Every row comes from one small tree of marks. The marks that hang from a mark follow it in brackets, in the order of their numbers. Every link used is in the known rows. Which tree was each row made from?
Known rows:
Z324(Z106(Z274(Z21 Z140 Z203))): [  5.0   9.5   1.5 -26.6 -21.6  26.2 -10.9 -15.9   3.4  39.0  27.9 -35.4
 -14.2  21.0  -8.6 -21.6   1.1  15.9  35.2   6.4 -18.0  14.7 -12.0  42.0]
Z203(Z274(Z140 Z324)): [  6.2  19.0 -27.6  -8.8  -9.0   1.9 -17.0  -9.5  14.9  18.0  18.5 -43.4
 -22.8  21.9  13.5 -19.7   8.5   7.5  22.8  42.4  -7.0  15.6 -33.1  38.5]
Z282(Z274): [  2.9  16.5 -14.6 -16.2 -30.8  11.6  -7.4 -31.5  10.4   6.6  24.7 -15.5
 -19.4  31.9   9.8  -5.0  -2.8   9.5  21.1  -0.4  22.0 -16.5 -10.4  24.8]
Z591(Z274): [  3.0   3.9 -17.7 -14.6 -41.4   9.8  -6.6 -21.0  16.1  23.3  38.2 -16.5
 -20.0  37.1   5.6  -5.2 -14.9   6.8  23.7  35.3  10.5 -24.7 -23.1  34.8]
Z46(Z274(Z21 Z140 Z203)): [  2.7   5.5 -29.8  -5.1 -22.4   8.9 -24.6 -26.7   7.7  28.7  12.8 -50.8
 -26.5   1.5 -11.9 -27.8 -10.8  17.2  34.0  32.9 -25.4   6.5 -37.6  38.5]
Z324(Z106 Z274(Z21)): [  2.1   6.0 -19.5 -38.9 -48.2  19.9 -20.3   1.3  10.1  24.4  23.7   0.6
 -16.1  37.2   3.0 -14.1  10.9  30.0  47.2  30.9 -25.0   4.1  -1.6  53.6]
Z916(Z274): [  2.4  12.9 -20.6 -16.9 -36.4   8.0 -11.3 -21.5  13.6  20.5  27.5 -18.7
 -20.1  21.7   6.2 -10.9   0.3  10.3  15.5  20.7 -21.9   5.6   9.5  27.0]
Z591(Z274(Z21 Z140)): [  3.9   8.1 -44.5  -1.5 -37.8  23.1  -9.8 -28.4   7.7  25.4  32.5 -28.6
 -23.0  32.5  -5.4 -22.0 -23.9  16.7  22.5  25.1  -1.1 -21.7 -30.3  41.8]
Z106(Z274(Z21 Z140 Z324)): [  8.0  12.0 -27.2   3.7 -10.4  11.8  -5.0 -47.6   4.9  42.7  24.2 -21.9
 -21.7  17.8   5.5 -32.8  -4.2  22.2  28.9   0.9 -14.7  26.5 -14.2  43.5]
Z282(Z274(Z21 Z324)): [  7.8  21.7 -22.6 -17.7 -26.4  -0.4  -8.9 -40.3  11.4  14.3  19.7  -7.5
 -22.4  27.3  17.9 -27.4 -17.2  29.7  20.2  -7.1  12.5   3.1 -14.9  39.5]
Z324(Z106): [ -0.7   2.4  10.7 -42.5 -39.7  16.3 -15.7  -6.4  12.4  21.2  23.0  -9.1
 -12.7  25.1   6.6  -4.7   7.2  14.0  32.8  32.3   0.2   4.8   7.1  36.5]
Z282(Z274 Z809): [  2.7   8.4 -19.1 -27.6 -38.7  15.6   9.6 -35.0  12.8  11.5  26.7 -17.8
  -5.1  13.7  12.5  12.2   0.8   8.4  14.4  -1.8  13.8 -19.1   4.7   6.7]
Z203(Z274(Z21 Z140 Z324(Z106))): [  7.3  19.8 -25.4 -23.8 -15.1   9.8 -20.4  -5.4  11.9  22.2  17.7 -32.7
 -20.2  21.8  10.0 -29.2   3.1  22.7  26.5  38.2 -17.2  23.4 -36.9  49.9]
Z324(Z106(Z274(Z21))): [  3.6   5.6   4.4 -32.9 -32.2  22.2  -8.4 -25.1   9.2  34.8  34.3   0.9
 -12.6  25.8   2.7 -13.8   6.9  20.8  34.7  11.2  -9.2  14.9  -7.0  43.5]
Z54(Z274(Z324(Z106))): [  2.7   9.6   5.1 -37.9 -37.1   1.9 -15.5 -19.8   9.5  21.6  25.8 -14.3
 -15.8  25.7  22.9 -16.0  -2.4  18.4  31.5  55.7  42.7   4.7  20.3  50.4]
Z54(Z274(Z21 Z203 Z324)): [  6.4  14.9 -21.4 -22.5 -21.3  -7.0 -19.7 -33.6   8.3  21.4  22.4 -31.8
 -23.5  17.3  13.6 -36.1 -25.4  30.2  20.9  42.8  36.6   9.3  10.2  49.3]
Z350(Z274): [  0.6   3.4 -23.1 -16.5 -29.2   8.9 -16.9 -29.9  12.8  32.9  23.9 -11.8
 -23.0  19.3   6.5  -8.8 -18.9  15.3  23.0  19.4  24.1 -11.4 -26.5  32.4]
Z282(Z274(Z21 Z203) Z809): [  5.2  12.6 -28.1 -28.9 -29.4  13.4   4.4 -35.9   9.7  14.7  24.2 -32.3
  -6.0   8.4   2.8  -6.2 -16.0  21.1   9.2 -12.7   3.3 -12.8  -2.5  12.1]
Z282(Z274(Z140) Z809): [  1.0  11.5 -30.8 -16.0 -34.8  27.3   8.9 -32.5   6.1  13.6  21.3 -39.2
  -6.2  10.7   5.1   8.5   2.0   2.8  15.6  -4.3   8.3 -21.3   2.8   7.4]
Z324(Z106(Z274(Z140))): [  3.1   5.4   8.3 -24.6 -30.0  28.6  -7.1 -16.0   4.9  36.8  29.7 -22.7
 -12.5  26.2  -0.8  -7.2  15.0   6.3  39.6  14.5  -9.1   9.8  -4.9  38.1]
Z282(Z274(Z324(Z106))): [  6.4  19.3  11.1 -35.6 -33.0   3.2  -6.7 -16.3  11.4  17.5  21.5 -13.9
 -14.5  33.5  20.0 -14.1  -3.3  16.2  30.8   3.0  14.3   2.5  -8.9  39.7]
Z106(Z274): [  4.6   5.2  -8.0  -6.5 -19.6  12.5  -3.1 -42.3  11.2  32.6  36.2  -9.0
 -18.0  23.9   5.7  -6.6   9.6   6.9  26.3   9.2   0.2   7.8  -8.5  28.2]
Z46(Z274(Z21 Z140 Z203 Z324)): [  5.8   7.6 -21.8  -9.5 -16.8  -4.9 -23.4 -25.9  10.5  36.8   8.3 -51.1
 -27.1  -0.3  -1.5 -37.0 -15.3  23.0  36.7  34.6 -28.1  23.0 -36.4  46.4]
Z324(Z106 Z274): [  0.3   3.6  -3.1 -40.7 -48.7  18.7 -17.6  10.2  11.3  24.0  25.0  -8.0
 -13.8  39.8   6.6  -2.6  21.2  15.8  50.4  38.4 -19.8   0.1   3.1  47.1]
Z54(Z274(Z21 Z140 Z203 Z324)): [  6.0  16.9 -32.8 -11.5 -17.6   5.6 -20.7 -32.0   2.6  23.6  15.7 -52.7
 -24.8  14.7   5.3 -39.2 -23.9  26.2  22.9  40.3  30.6   7.5   7.7  48.6]
Z54(Z274): [  1.3   6.9 -21.4 -17.0 -35.3  10.8 -16.3 -34.5   9.4  10.9  28.9 -15.5
 -20.9  25.3  12.8  -8.4  -3.1  12.1  22.0  50.8  49.8 -13.4  17.1  34.5]
Z54(Z274(Z21 Z203)): [  3.5  11.7 -29.6 -17.5 -26.6   8.1 -21.4 -35.0   6.6  13.8  28.5 -29.7
 -22.2  18.5   2.3 -26.1 -19.8  25.2  17.5  40.8  39.7  -6.7  10.0  40.8]

Write each row's tree:
[  4.2  11.4 -50.8  -4.6 -25.3  18.0 -22.3  -8.9   3.5  24.9  15.1 -47.9
 -24.9  27.5 -10.9 -27.2  -3.2  23.1  36.3  21.0 -29.5   0.7 -10.0  42.4]	Z324(Z274(Z21 Z140 Z203))
[  7.5  16.7 -15.3 -35.1 -19.2  -0.8 -20.5  -7.5  18.3  18.7  24.8 -10.9
 -18.7  24.5  18.5 -26.1   3.9  26.9  25.6  40.6 -10.8  23.9 -34.4  49.4]	Z203(Z274(Z21 Z324(Z106)))
[  6.4  12.7 -36.7 -11.5 -12.2   3.6 -20.4 -26.0   6.6  46.4  11.5 -50.1
 -26.3   9.4  -1.4 -41.4 -39.9  29.2  23.6   7.0   4.2   9.4 -36.3  46.3]	Z350(Z274(Z21 Z140 Z203 Z324))
[  1.6   7.7 -30.0 -27.0 -44.5  31.7 -21.5   2.5   3.5  27.1  17.7 -20.2
 -17.2  35.6  -3.7 -18.6  11.3  25.6  49.4  28.4 -31.6   3.0  -3.9  53.0]	Z324(Z106 Z274(Z21 Z140))
[  7.3  10.3 -10.7   2.2 -11.0   9.4  -2.0 -38.7   6.2  43.1  25.0 -30.8
 -19.9  20.5   8.3 -20.4   5.4   8.2  31.0   8.5  -9.0  22.4 -10.0  37.3]	Z106(Z274(Z140 Z324))
[  4.7   5.9  22.6 -37.0 -25.7  16.1  -8.0  -9.6   9.8  36.4  33.4 -24.3
 -10.7  25.0  -0.4  -9.4   8.8   8.0  37.0  15.3  -8.4  12.6  -6.0  36.1]	Z324(Z106(Z274(Z203)))
[  4.3   8.8  -4.5 -40.4 -29.6  -0.9 -17.0 -20.9  12.1  29.6  15.3  -0.5
 -17.8  18.5  16.5 -33.7 -11.3  38.3  29.5  23.9  -8.5  29.4   2.6  54.2]	Z274(Z21 Z324(Z106))
[  9.3  13.0  -3.9  -2.8  -2.9   4.0  -4.0 -28.9   6.2  45.8  24.1 -53.7
 -19.6  16.8   0.9 -25.6  -1.8   6.2  30.0   4.3 -13.0  24.8 -13.0  35.9]	Z106(Z274(Z140 Z203 Z324))
[  8.6   9.7 -15.5  -8.1 -14.0   0.6  -3.8 -49.3  11.0  40.4  30.4  -1.2
 -20.7  19.7  13.1 -29.6  -4.5  26.9  26.6   3.1  -8.6  28.5 -11.7  43.2]	Z106(Z274(Z21 Z324))
[  5.9  13.6 -11.9 -11.8  -6.6  -2.8 -16.0 -11.9   6.3  32.3   6.2 -70.0
 -22.7  11.5   2.9 -32.7 -12.9  13.0  26.0  23.7  -9.4  21.1  -1.2  37.2]	Z274(Z140 Z203 Z324)
[  2.4   8.9 -56.9  -1.0 -33.6  22.6 -19.1 -18.3   4.4  22.1  15.4 -24.3
 -25.4  30.5  -3.6 -21.2   4.4  23.8  37.0  23.6 -24.3  -1.5  -6.1  43.4]	Z324(Z274(Z21 Z140))
[ 10.0  14.8 -19.9  -0.7  -1.1   5.6  -7.1 -38.6   3.6  45.1  23.9 -45.8
 -22.2  14.1  -1.1 -39.5 -12.1  21.4  27.2  -1.8 -18.9  29.3 -17.9  42.6]	Z106(Z274(Z21 Z140 Z203 Z324))
[  3.4   2.2   0.8 -34.1 -36.3  -5.1 -21.4 -23.0  15.5  34.8  16.8  -4.6
 -21.1   7.8  12.7 -25.4  -3.2  29.6  42.9  42.4 -22.0  24.3 -29.9  54.2]	Z46(Z274(Z21 Z324(Z106)))
[  7.6  24.5 -11.7 -11.1 -14.1   3.7  -8.8 -19.5   5.5  19.2  13.0 -61.2
 -21.3  23.9   6.3 -24.9 -14.9   9.5  23.9  -5.6   8.6  -0.6 -17.0  32.8]	Z282(Z274(Z140 Z203 Z324))
[  5.8  15.3 -10.4 -30.9 -14.8   7.2 -20.1  -7.4   3.3  36.8   6.5 -56.5
 -19.1  11.5  -2.2 -45.0 -21.1  31.6  30.9  17.5 -21.5  29.9  -5.9  53.8]	Z274(Z21 Z140 Z203 Z324(Z106))
[  2.6   4.4   1.9 -37.9 -32.4   0.3 -16.0 -14.9  14.4  43.9  20.8 -10.9
 -18.5  19.8  16.5 -17.0 -18.4  21.3  33.0  23.2  16.7   6.6 -24.3  46.4]	Z350(Z274(Z324(Z106)))
[  3.1  12.1 -42.6  -4.1 -12.9  17.4 -20.8 -25.7   2.2  23.2  10.7 -58.0
 -25.8  10.4 -14.0 -35.5 -20.2  22.8  19.0  12.8 -13.5   7.7  -6.9  33.8]	Z274(Z21 Z140 Z203)
[  4.7   9.4 -39.6 -15.2 -29.1   6.1 -21.3 -10.6  10.8  22.0  20.9 -26.2
 -23.5  28.4  -3.3 -23.6  -3.6  28.0  34.4  24.7 -23.2   2.2  -6.6  42.7]	Z324(Z274(Z21 Z203))
[  9.3  10.6   7.9 -13.7  -5.1  -7.1  -2.7 -31.0  12.4  42.3  30.3 -32.9
 -18.8  18.8   8.5 -22.8  -2.5  11.6  28.6   7.6  -7.0  26.2 -11.9  36.7]	Z106(Z274(Z203 Z324))
[  4.1  14.7 -39.4  -7.6 -25.7  10.1 -18.2 -41.4   3.0  20.6  17.8 -29.0
 -24.3  17.7  12.2 -33.9 -16.9  27.6  23.8  42.9  34.9   4.8  11.6  49.5]	Z54(Z274(Z21 Z140 Z324))
[  2.2   8.8  -8.3 -32.8 -37.0  24.2 -20.6  23.3   3.8  29.3  17.9 -52.7
 -15.0  34.6  -8.2 -12.0  14.2  10.0  51.4  33.1 -30.4   0.4  -2.6  45.3]	Z324(Z106 Z274(Z140 Z203))
[  4.6  10.1  -3.3 -30.0 -18.8   6.5 -17.8  -3.7   7.6  48.9  13.5 -55.9
 -18.7  14.3   1.7 -27.1 -25.4  16.2  33.9  18.0   6.9   8.0 -30.8  46.2]	Z350(Z274(Z140 Z203 Z324(Z106)))
[  6.1  15.5 -32.6  -9.8  -6.5  -0.8 -19.6 -24.4   4.3  32.5   5.3 -58.7
 -25.3   7.9  -0.8 -48.4 -25.2  30.8  21.3  14.0 -16.7  27.3  -7.2  45.7]	Z274(Z21 Z140 Z203 Z324)
[  4.5   9.4  23.7 -47.2 -21.1  -9.1 -16.1   3.2  13.8  32.9  15.2 -39.9
 -15.4  16.9  10.5 -24.8  -8.3  19.4  32.8  29.8  -6.8  26.8   3.7  44.4]	Z274(Z203 Z324(Z106))
[  3.0  10.2 -34.9  -6.1 -24.8  14.8 -19.3   1.0   5.1  25.1  15.6 -56.1
 -22.8  29.3  -8.0 -14.6   6.5   9.0  39.6  28.0 -23.7  -3.4  -5.6  36.7]	Z324(Z274(Z140 Z203))
[  6.0  17.8 -10.5 -25.9 -16.3   7.2 -18.5   4.3  13.7  21.3  19.6 -40.4
 -17.7  24.8  14.0 -17.2  13.7   7.9  30.6  45.2 -10.9  18.6 -33.2  44.7]	Z203(Z274(Z140 Z324(Z106)))
[ 10.7  11.8  -9.0 -11.9  -5.2  -3.6  -6.5 -41.4  10.3  42.4  29.0 -24.0
 -20.4  15.9   6.1 -34.7 -12.7  25.3  25.1   0.1 -12.7  30.1 -15.6  43.2]	Z106(Z274(Z21 Z203 Z324))
[  4.2  14.8  -0.3 -29.6 -25.3   8.0 -18.7  -8.5   3.5  27.1  18.2 -58.0
 -17.2  20.2   7.9 -25.4  -9.8  13.0  33.1  49.1  32.1   5.5  13.7  48.5]	Z54(Z274(Z140 Z203 Z324(Z106)))
[  5.9   7.0   9.9 -36.0 -24.2  17.7 -10.6 -18.0   8.3  36.5  33.2 -17.2
 -12.8  23.3  -2.5 -18.6   0.4  20.7  33.5   9.3 -13.0  16.3 -10.4  42.7]	Z324(Z106(Z274(Z21 Z203)))
[  8.2  12.3 -13.7 -11.7 -24.3   1.3  -7.5  -8.4  11.1  35.8  25.5 -61.9
 -21.2  28.9   1.0 -25.3 -25.9   7.5  27.2  31.1  -2.4  -8.4 -29.6  42.9]	Z591(Z274(Z140 Z203 Z324))
[  0.8   6.6 -14.4 -29.0 -45.2  29.7 -18.0  13.4   4.3  27.7  18.0 -29.3
 -15.7  37.6  -1.7  -6.1  21.6  11.6  51.1  35.6 -26.3  -2.0   0.6  46.8]	Z324(Z106 Z274(Z140))
[  3.9  11.3 -19.4 -26.1 -25.6  12.6 -18.0 -19.0   3.0  33.5   7.6 -26.8
 -19.5  16.1   6.8 -38.3 -10.2  32.4  33.1  21.0 -16.5  27.1  -0.8  54.4]	Z274(Z21 Z140 Z324(Z106))
[  6.8  12.6  12.3 -52.1 -32.7   2.3   8.8 -10.5  12.4  25.0  21.5 -38.8
  -0.1  11.1  16.1  -1.0  -6.4  13.4  23.0  -0.8   2.5   1.3   3.2  20.8]	Z282(Z274(Z203 Z324(Z106)) Z809)
[  7.4  18.0 -32.4 -18.8 -12.8  -6.6 -20.0 -21.3  19.5  15.9  23.0 -13.5
 -23.1  21.0  18.3 -27.2  -2.4  26.4  17.3  38.1  -6.5  22.0 -35.4  44.0]	Z203(Z274(Z21 Z324))
[  6.2  11.4   3.4 -45.6 -19.5  -6.6 -19.3 -10.4  11.7  32.5  13.2 -29.0
 -18.1  14.9   7.4 -40.7 -21.2  37.7  28.6  21.0 -14.2  32.2  -1.7  52.6]	Z274(Z21 Z203 Z324(Z106))
[  3.0   7.3  -4.2 -23.5 -29.6  30.7  -9.7 -23.0   3.9  36.3  28.9 -15.4
 -14.0  24.2  -2.5 -16.6   7.9  16.6  36.7   8.8 -13.7  12.7  -8.8  43.2]	Z324(Z106(Z274(Z21 Z140)))
[  4.4  12.7   9.3 -33.6 -15.3   4.1 -17.1   5.2   5.3  36.4   7.8 -66.9
 -17.2  14.7   1.8 -30.3  -7.4  13.4  34.3  25.8 -15.0  24.5   0.2  45.2]	Z274(Z140 Z203 Z324(Z106))
[  6.4  15.6   1.4 -37.5 -20.0  -3.7 -17.4   2.9  20.3  18.5  24.8 -19.8
 -16.3  26.1  20.9 -13.3  12.3  12.8  28.3  48.5  -5.5  20.1 -30.3  44.5]	Z203(Z274(Z324(Z106)))
[  2.4   3.3   4.8 -24.5 -32.8   3.3 -18.7 -11.3  10.9  37.0  12.0 -34.6
 -20.3   8.3   7.3 -16.9   7.1  10.7  48.6  47.5 -22.2  17.9 -27.6  47.1]	Z46(Z274(Z140 Z324(Z106)))
